What can hang from each mark
tapak: meve
sofit: dusikil
karu: meve nipi
ribim: meve
nipi: dusikil tapak
meve: dusikil karu ribim
dusikil: meve nipi setid sofit
setid: dusikil

Every row comes from one small tree of marks. The marks that hang from a mark follow it in brackets, in alphabetical order. Every link used is in the known rows. Which tree was each row made from?
In the rows, zero is written as 128.
Known rows
meve{dusikil karu{nipi} ribim}: 108  122  119  140  125  126  106  118  104  124  114  113  101  103  111  130  132  113  112  122  125  133  92  110  131  126  113  153  135  130  149  125  96  116  129  117  130  116  139  135  138  140  125  146  129  144  161  169  127  157  144  143  144  133  131  145  160  133  127  119  138  109  115  96  111  147
sofit{dusikil}: 113  118  124  149  117  126  130  124  120  123  128  129  127  117  141  111  150  121  121  129  125  123  118  117  131  130  113  122  146  141  135  139  127  144  130  115  134  122  135  122  145  133  130  138  134  133  138  131  131  137  134  137  131  140  121  140  129  135  123  111  135  139  117  128  123  142
nipi{dusikil{meve{ribim} sofit} tapak}: 127  115  128  153  137  134  128  119  106  123  123  131  135  113  99  134  124  122  116  97  130  127  87  149  108  126  146  118  119  132  128  134  117  118  130  114  132  143  143  114  138  133  129  138  139  123  134  145  131  126  127  131  118  126  119  151  146  116  122  139  147  125  121  112  116  110
tapak{meve{dusikil{nipi} ribim}}: 125  125  135  147  152  124  105  122  125  127  120  113  110  99  109  156  135  129  110  117  123  123  117  118  129  123  126  138  119  140  134  141  109  126  128  112  124  134  135  117  116  137  113  131  136  132  138  142  131  148  131  134  131  134  114  144  159  125  120  108  138  113  130  107  121  152
nipi{dusikil{meve sofit}}: 129  111  128  135  130  128  140  120  119  125  127  122  147  125  119  134  117  118  122  116  124  128  106  143  113  130  133  111  135  129  129  150  114  108  132  108  126  135  129  119  133  131  133  136  135  125  107  131  128  124  133  134  121  131  127  148  136  127  125  125  142  134  123  126  119  104
dusikil{meve{karu} nipi}: 134  118  124  147  129  127  114  120  134  126  112  132  147  122  116  137  115  124  130  130  122  134  103  141  106  123  129  111  106  131  125  147  143  117  127  113  124  137  114  118  113  136  132  136  126  121  135  137  120  120  131  158  117  128  147  153  142  115  127  114  142  106  124  112  113  136
nipi{dusikil{sofit} tapak{meve{ribim}}}: 126  123  131  156  144  132  122  121  101  123  133  121  113  100  95  146  135  125  107  89  132  120  98  135  117  125  139  128  125  140  134  132  97  130  131  111  133  126  138  119  143  133  118  135  146  127  136  150  128  141  127  132  123  130  112  151  154  121  117  140  148  124  119  114  117  115
meve{dusikil{sofit} ribim}: 109  117  131  137  147  126  121  121  114  127  117  117  117  105  116  136  130  118  113  125  124  132  110  132  135  132  125  141  142  133  145  143  76  126  128  120  127  131  136  113  129  135  124  142  136  141  136  139  133  147  138  113  135  146  110  140  149  130  125  104  136  123  129  106  125  134
dusikil{meve{karu} nipi{tapak}}: 136  120  124  155  131  132  104  122  127  126  111  140  141  119  104  132  120  126  127  119  127  134  94  148  101  120  140  111  94  133  123  140  143  124  126  115  129  143  123  114  119  136  129  134  128  118  148  143  124  121  128  157  112  124  145  154  147  103  124  125  146  101  122  107  114  136
meve{karu{nipi{dusikil tapak}} ribim}: 113  124  116  151  113  131  110  114  94  121  123  124  107  100  105  133  137  120  115  105  127  126  80  109  117  123  115  147  135  135  143  114  123  117  130  116  134  110  137  145  148  141  127  147  134  137  168  178  121  149  138  153  140  127  128  152  155  136  123  139  143  110  109  99  106  129
nipi{dusikil{meve{karu} setid sofit}}: 123  112  116  143  130  122  146  121  112  126  125  118  147  120  121  131  114  111  122  114  124  131  103  139  115  135  125  110  146  128  131  152  88  114  131  113  127  119  108  108  136  134  134  132  142  127  113  136  127  116  132  147  125  140  145  158  137  132  121  128  144  130  116  125  114  103
nipi{dusikil{sofit}}: 121  113  129  134  133  126  140  121  115  123  133  127  133  123  118  133  125  116  117  115  125  126  111  137  123  132  131  114  141  132  138  149  88  116  134  109  128  124  129  126  137  130  128  138  137  129  110  133  122  136  136  130  126  140  119  143  138  131  121  127  141  136  123  129  122  98
meve{dusikil{nipi} ribim}: 117  117  138  139  156  125  109  120  129  127  110  130  115  115  112  142  129  122  116  126  123  133  103  133  127  124  134  133  117  132  142  147  81  119  129  118  124  146  141  117  105  137  119  137  130  134  139  143  128  146  137  124  128  140  110  140  159  126  124  105  135  110  131  101  123  142
karu{meve}: 111  119  117  136  111  129  119  121  115  123  135  117  133  112  132  141  136  126  113  123  124  117  122  124  130  137  115  128  131  139  138  132  125  116  131  110  129  141  151  132  153  135  121  135  128  133  126  141  130  143  136  125  137  126  125  136  135  112  113  119  136  132  119  117  134  125
meve{dusikil}: 119  116  132  125  143  123  118  124  129  125  118  131  123  126  122  123  129  116  116  133  123  128  116  137  132  131  131  122  122  132  136  146  88  118  130  114  129  145  144  121  130  131  122  136  126  130  125  130  133  145  139  122  126  136  122  131  145  119  123  111  134  130  133  116  125  138
karu{meve nipi}: 113  120  105  142  89  137  116  120  106  120  137  104  129  109  126  123  141  118  114  115  122  118  119  110  132  130  104  140  134  139  136  126  138  107  130  112  127  152  163  143  171  138  128  136  127  140  127  153  135  151  138  134  148  125  131  136  137  113  112  127  139  124  110  118  137  131
nipi{tapak{meve{dusikil}}}: 128  127  130  147  141  131  105  126  115  123  124  131  112  105  103  129  140  127  109  108  130  120  109  137  124  124  137  128  107  142  126  130  116  134  128  115  135  146  146  118  143  133  115  133  135  125  148  139  136  147  127  131  122  126  121  139  151  106  116  130  143  122  127  111  123  146
meve{dusikil{nipi} karu}: 119  119  131  135  145  119  107  124  126  126  116  133  113  122  113  133  122  114  116  133  125  137  106  139  124  127  132  124  111  131  143  147  69  124  131  112  128  122  122  121  116  133  120  135  126  131  139  144  119  146  142  143  125  137  140  142  155  119  124  112  139  105  124  108  117  142
tapak{meve{karu ribim}}: 118  130  124  149  129  123  109  119  108  125  128  108  111  86  116  155  136  132  112  115  124  119  109  101  125  129  108  146  137  143  137  124  139  131  128  111  130  99  120  132  136  139  118  139  135  135  155  156  123  148  133  150  138  128  125  152  151  134  122  118  140  120  120  107  110  146
dusikil{meve setid sofit}: 122  115  106  150  124  127  145  123  118  128  120  109  165  110  132  117  116  112  129  122  121  131  121  143  122  138  114  112  157  133  122  156  104  127  125  124  124  135  99  87  147  136  142  129  144  130  112  118  139  108  125  137  128  152  146  158  124  124  121  111  142  133  121  128  126  118
setid{dusikil{sofit}}: 118  119  120  135  133  124  134  122  119  121  142  118  151  111  140  109  130  118  122  133  130  132  134  113  115  134  109  116  156  140  132  139  135  125  129  122  129  126  109  123  157  131  131  147  149  131  132  124  133  137  127  136  128  155  128  149  123  133  118  121  139  142  125  133  132  107
ribim{meve{dusikil{nipi} karu}}: 103  119  123  133  140  127  105  123  119  123  122  135  119  123  111  122  132  128  113  128  122  132  102  144  131  130  124  127  125  133  143  152  93  132  132  113  121  111  97  119  133  133  119  136  127  129  131  148  118  141  145  149  120  138  129  143  153  143  119  110  138  112  124  108  104  127
setid{dusikil{nipi{tapak{meve}}}}: 129  123  127  148  146  126  115  123  128  121  135  133  143  114  126  123  134  126  121  122  132  131  125  116  107  124  124  111  124  143  126  135  141  125  128  120  130  142  118  123  138  133  121  140  145  121  144  130  133  137  123  150  119  145  128  150  139  124  115  128  142  124  126  124  129  124

Which tree is each row?
123  118  121  137  133  125  128  118  125  122  128  120  158  110  139  121  126  126  128  135  128  133  117  107  101  130  113  116  143  135  123  128  181  108  126  120  130  142  120  126  145  135  132  148  141  125  145  132  140  128  126  148  125  137  129  152  129  133  123  121  136  138  128  120  122  121 : setid{dusikil{meve{ribim}}}
122  130  124  157  132  131  102  121  103  123  126  128  109  92  103  140  143  133  111  104  130  119  98  123  120  125  126  138  118  145  131  118  136  139  128  116  137  119  136  128  147  137  117  138  137  128  166  156  128  146  128  143  127  125  121  149  152  116  118  133  144  116  121  104  114  142 : nipi{tapak{meve{karu ribim}}}
125  125  129  139  143  123  115  126  120  126  129  108  115  101  115  141  133  123  110  119  123  123  128  127  133  129  123  133  130  141  132  145  100  131  129  111  126  129  128  112  136  132  117  130  136  132  123  131  133  148  131  128  131  138  122  141  145  118  121  110  139  128  129  120  125  143 : tapak{meve{dusikil{sofit}}}
125  128  127  149  138  128  101  125  110  123  124  129  106  101  101  132  139  126  108  107  130  122  104  133  123  126  135  131  109  142  130  125  116  137  128  114  137  129  137  120  145  134  115  134  134  126  157  147  130  147  130  139  123  124  129  144  154  107  118  132  144  116  123  107  116  148 : nipi{tapak{meve{dusikil karu}}}
106  120  112  142  105  135  108  119  105  123  127  98  115  105  119  133  140  117  109  113  123  122  110  110  137  128  109  152  131  136  145  125  112  103  129  114  126  156  172  136  160  140  124  137  126  145  136  161  140  157  141  125  152  126  122  135  151  115  114  119  137  118  113  103  135  142 : karu{meve{dusikil ribim} nipi}
130  124  126  161  142  135  112  126  119  125  130  129  126  105  103  134  131  123  116  106  127  128  120  151  121  122  134  120  117  144  132  153  86  146  128  120  124  134  115  106  131  133  122  131  143  127  129  130  122  136  124  132  120  149  123  150  146  111  117  118  148  107  123  122  132  127 : dusikil{nipi{tapak{meve}} sofit}
102  116  116  145  128  124  123  121  108  127  128  103  124  100  128  144  131  119  108  119  125  124  119  127  138  141  113  140  144  138  150  137  70  121  128  117  127  138  144  108  148  138  121  133  137  143  128  144  138  142  136  113  143  141  122  142  144  118  112  109  136  125  117  107  136  129 : karu{meve{dusikil{setid sofit} ribim}}
129  125  132  144  148  125  112  127  127  127  127  110  117  104  112  143  131  123  110  118  123  125  129  132  132  126  127  129  122  141  133  153  89  133  128  112  124  133  122  109  125  133  117  127  136  131  121  130  130  147  130  131  127  141  123  143  151  117  120  107  141  118  129  119  127  146 : tapak{meve{dusikil{nipi sofit}}}
113  115  115  162  121  124  138  122  118  126  116  118  143  108  144  114  144  120  126  124  124  126  108  115  124  131  108  123  154  138  128  139  131  138  125  120  132  128  124  100  141  138  137  133  140  132  140  132  140  117  128  146  132  141  131  153  131  139  123  109  136  136  113  120  118  145 : sofit{dusikil{meve{ribim} setid}}
124  119  118  135  128  122  126  120  124  122  131  121  156  115  140  117  123  123  128  136  130  134  119  109  101  132  112  112  139  134  124  128  176  111  127  117  131  130  110  127  150  133  132  147  141  124  146  134  134  127  128  157  124  137  143  152  128  128  123  125  138  137  124  123  118  119 : setid{dusikil{meve{karu}}}
121  119  119  142  121  127  118  116  117  126  113  123  140  107  123  139  121  128  127  128  122  129  95  121  112  129  117  131  131  131  128  128  167  114  126  114  129  122  124  124  132  139  133  144  128  129  152  150  128  125  133  151  128  122  136  154  140  126  130  117  138  121  123  103  107  136 : dusikil{meve{karu ribim}}
113  119  103  158  123  123  139  118  104  129  116  104  153  95  127  129  116  115  127  119  123  133  106  130  120  138  105  128  163  132  132  145  103  130  124  125  127  109  90  93  145  141  141  136  146  137  137  139  133  111  127  147  134  151  148  167  133  136  124  113  143  121  113  113  115  122 : dusikil{meve{karu ribim} setid sofit}
126  123  115  169  142  130  124  127  116  127  126  124  136  103  110  127  129  115  118  101  127  129  124  150  125  128  127  115  133  143  130  160  51  150  127  127  124  133  95  85  134  136  124  123  153  129  124  125  128  123  119  137  123  162  133  158  145  119  110  119  150  109  117  126  133  123 : dusikil{nipi{tapak{meve}} setid sofit}
114  116  104  144  96  133  128  120  104  121  137  102  129  117  125  127  136  112  112  104  124  119  112  114  131  131  109  132  139  135  139  133  102  99  132  110  126  153  158  135  166  137  128  130  132  137  115  155  134  144  138  139  147  127  136  141  141  122  108  135  141  126  105  121  133  120 : karu{meve nipi{dusikil{setid}}}
121  129  120  150  121  127  110  118  102  123  130  104  107  89  109  150  139  127  111  107  124  119  104  98  123  125  108  147  138  141  137  123  137  122  129  110  129  106  126  139  142  140  120  138  135  136  152  164  124  151  134  156  141  126  127  153  155  136  122  125  142  117  115  108  109  143 : tapak{meve{karu{nipi{dusikil}} ribim}}
118  118  119  153  113  125  128  122  118  125  120  123  136  113  140  114  140  122  124  130  125  127  107  118  120  129  113  123  140  137  130  135  156  137  127  114  134  117  128  117  144  135  136  138  132  130  144  135  131  126  133  151  127  131  137  149  130  129  128  112  137  133  113  122  114  146 : sofit{dusikil{meve{karu}}}
130  115  130  147  137  134  123  118  113  123  118  138  134  119  101  137  127  127  119  100  130  124  83  141  105  124  148  116  109  131  125  129  135  109  130  111  134  150  153  122  132  135  126  138  133  118  140  150  132  128  130  137  115  115  119  148  150  115  121  144  143  124  123  107  111  117 : nipi{dusikil{meve{ribim}} tapak}
122  116  122  152  139  129  137  123  104  123  129  135  131  117  107  121  129  113  114  95  131  126  100  150  119  132  139  110  135  135  133  143  60  129  132  119  134  134  126  108  147  132  127  131  148  124  126  139  130  128  128  131  121  142  126  150  145  122  113  143  147  129  116  125  122  99 : nipi{dusikil{setid sofit} tapak}
132  120  119  161  130  134  114  124  119  127  117  129  144  110  102  129  116  121  125  115  127  137  103  159  107  123  136  115  111  135  128  150  115  137  125  119  126  132  108  100  129  135  134  135  136  125  138  135  123  119  125  146  113  138  145  159  141  104  125  120  150  101  119  113  120  126 : dusikil{meve{karu} nipi{tapak} sofit}
123  118  125  143  141  125  129  123  127  122  137  123  152  115  135  116  126  118  124  131  130  137  135  122  112  128  115  110  144  140  134  147  121  126  129  122  126  131  102  118  139  131  129  143  149  128  129  122  128  134  125  141  123  159  129  151  130  131  118  117  141  128  125  133  134  110 : setid{dusikil{nipi sofit}}
119  125  109  145  102  132  109  120  102  120  126  129  116  108  112  113  136  118  118  114  127  127  96  118  123  125  114  135  129  136  135  123  128  125  130  116  135  117  133  142  160  137  130  144  130  133  158  161  122  148  137  156  135  130  143  145  144  124  121  136  143  114  112  112  114  134 : meve{karu{nipi{tapak}}}
117  120  109  150  109  133  125  117  104  126  120  104  141  95  118  128  121  118  125  120  122  132  102  124  117  129  108  140  148  132  132  135  145  122  125  120  125  117  115  118  151  140  142  145  136  139  143  151  131  128  132  145  137  137  139  158  136  126  131  115  144  117  115  109  115  128 : dusikil{meve{karu{nipi} ribim} sofit}
123  117  127  168  127  133  118  122  124  125  114  132  135  113  125  123  144  127  125  119  127  130  101  130  114  121  128  120  122  139  128  139  145  141  125  118  131  142  138  106  125  137  131  136  134  127  149  137  135  124  128  144  121  134  123  150  141  124  124  112  140  118  116  113  119  149 : sofit{dusikil{meve{ribim} nipi{tapak}}}
124  115  113  165  138  129  134  121  125  131  112  112  162  107  121  133  113  116  130  116  120  136  113  144  117  129  119  115  143  133  128  163  87  128  124  128  118  141  92  82  118  141  138  128  147  131  119  127  133  106  121  142  126  158  138  165  138  129  121  104  144  110  119  117  126  122 : dusikil{meve{ribim} nipi setid sofit}
116  117  112  159  114  121  136  123  117  126  119  121  142  113  144  109  139  118  127  127  125  129  109  118  122  133  107  118  151  137  128  140  127  140  126  118  135  117  112  103  145  137  137  132  138  131  143  133  136  117  130  154  130  140  146  154  128  135  123  112  138  134  109  124  115  145 : sofit{dusikil{meve{karu} setid}}
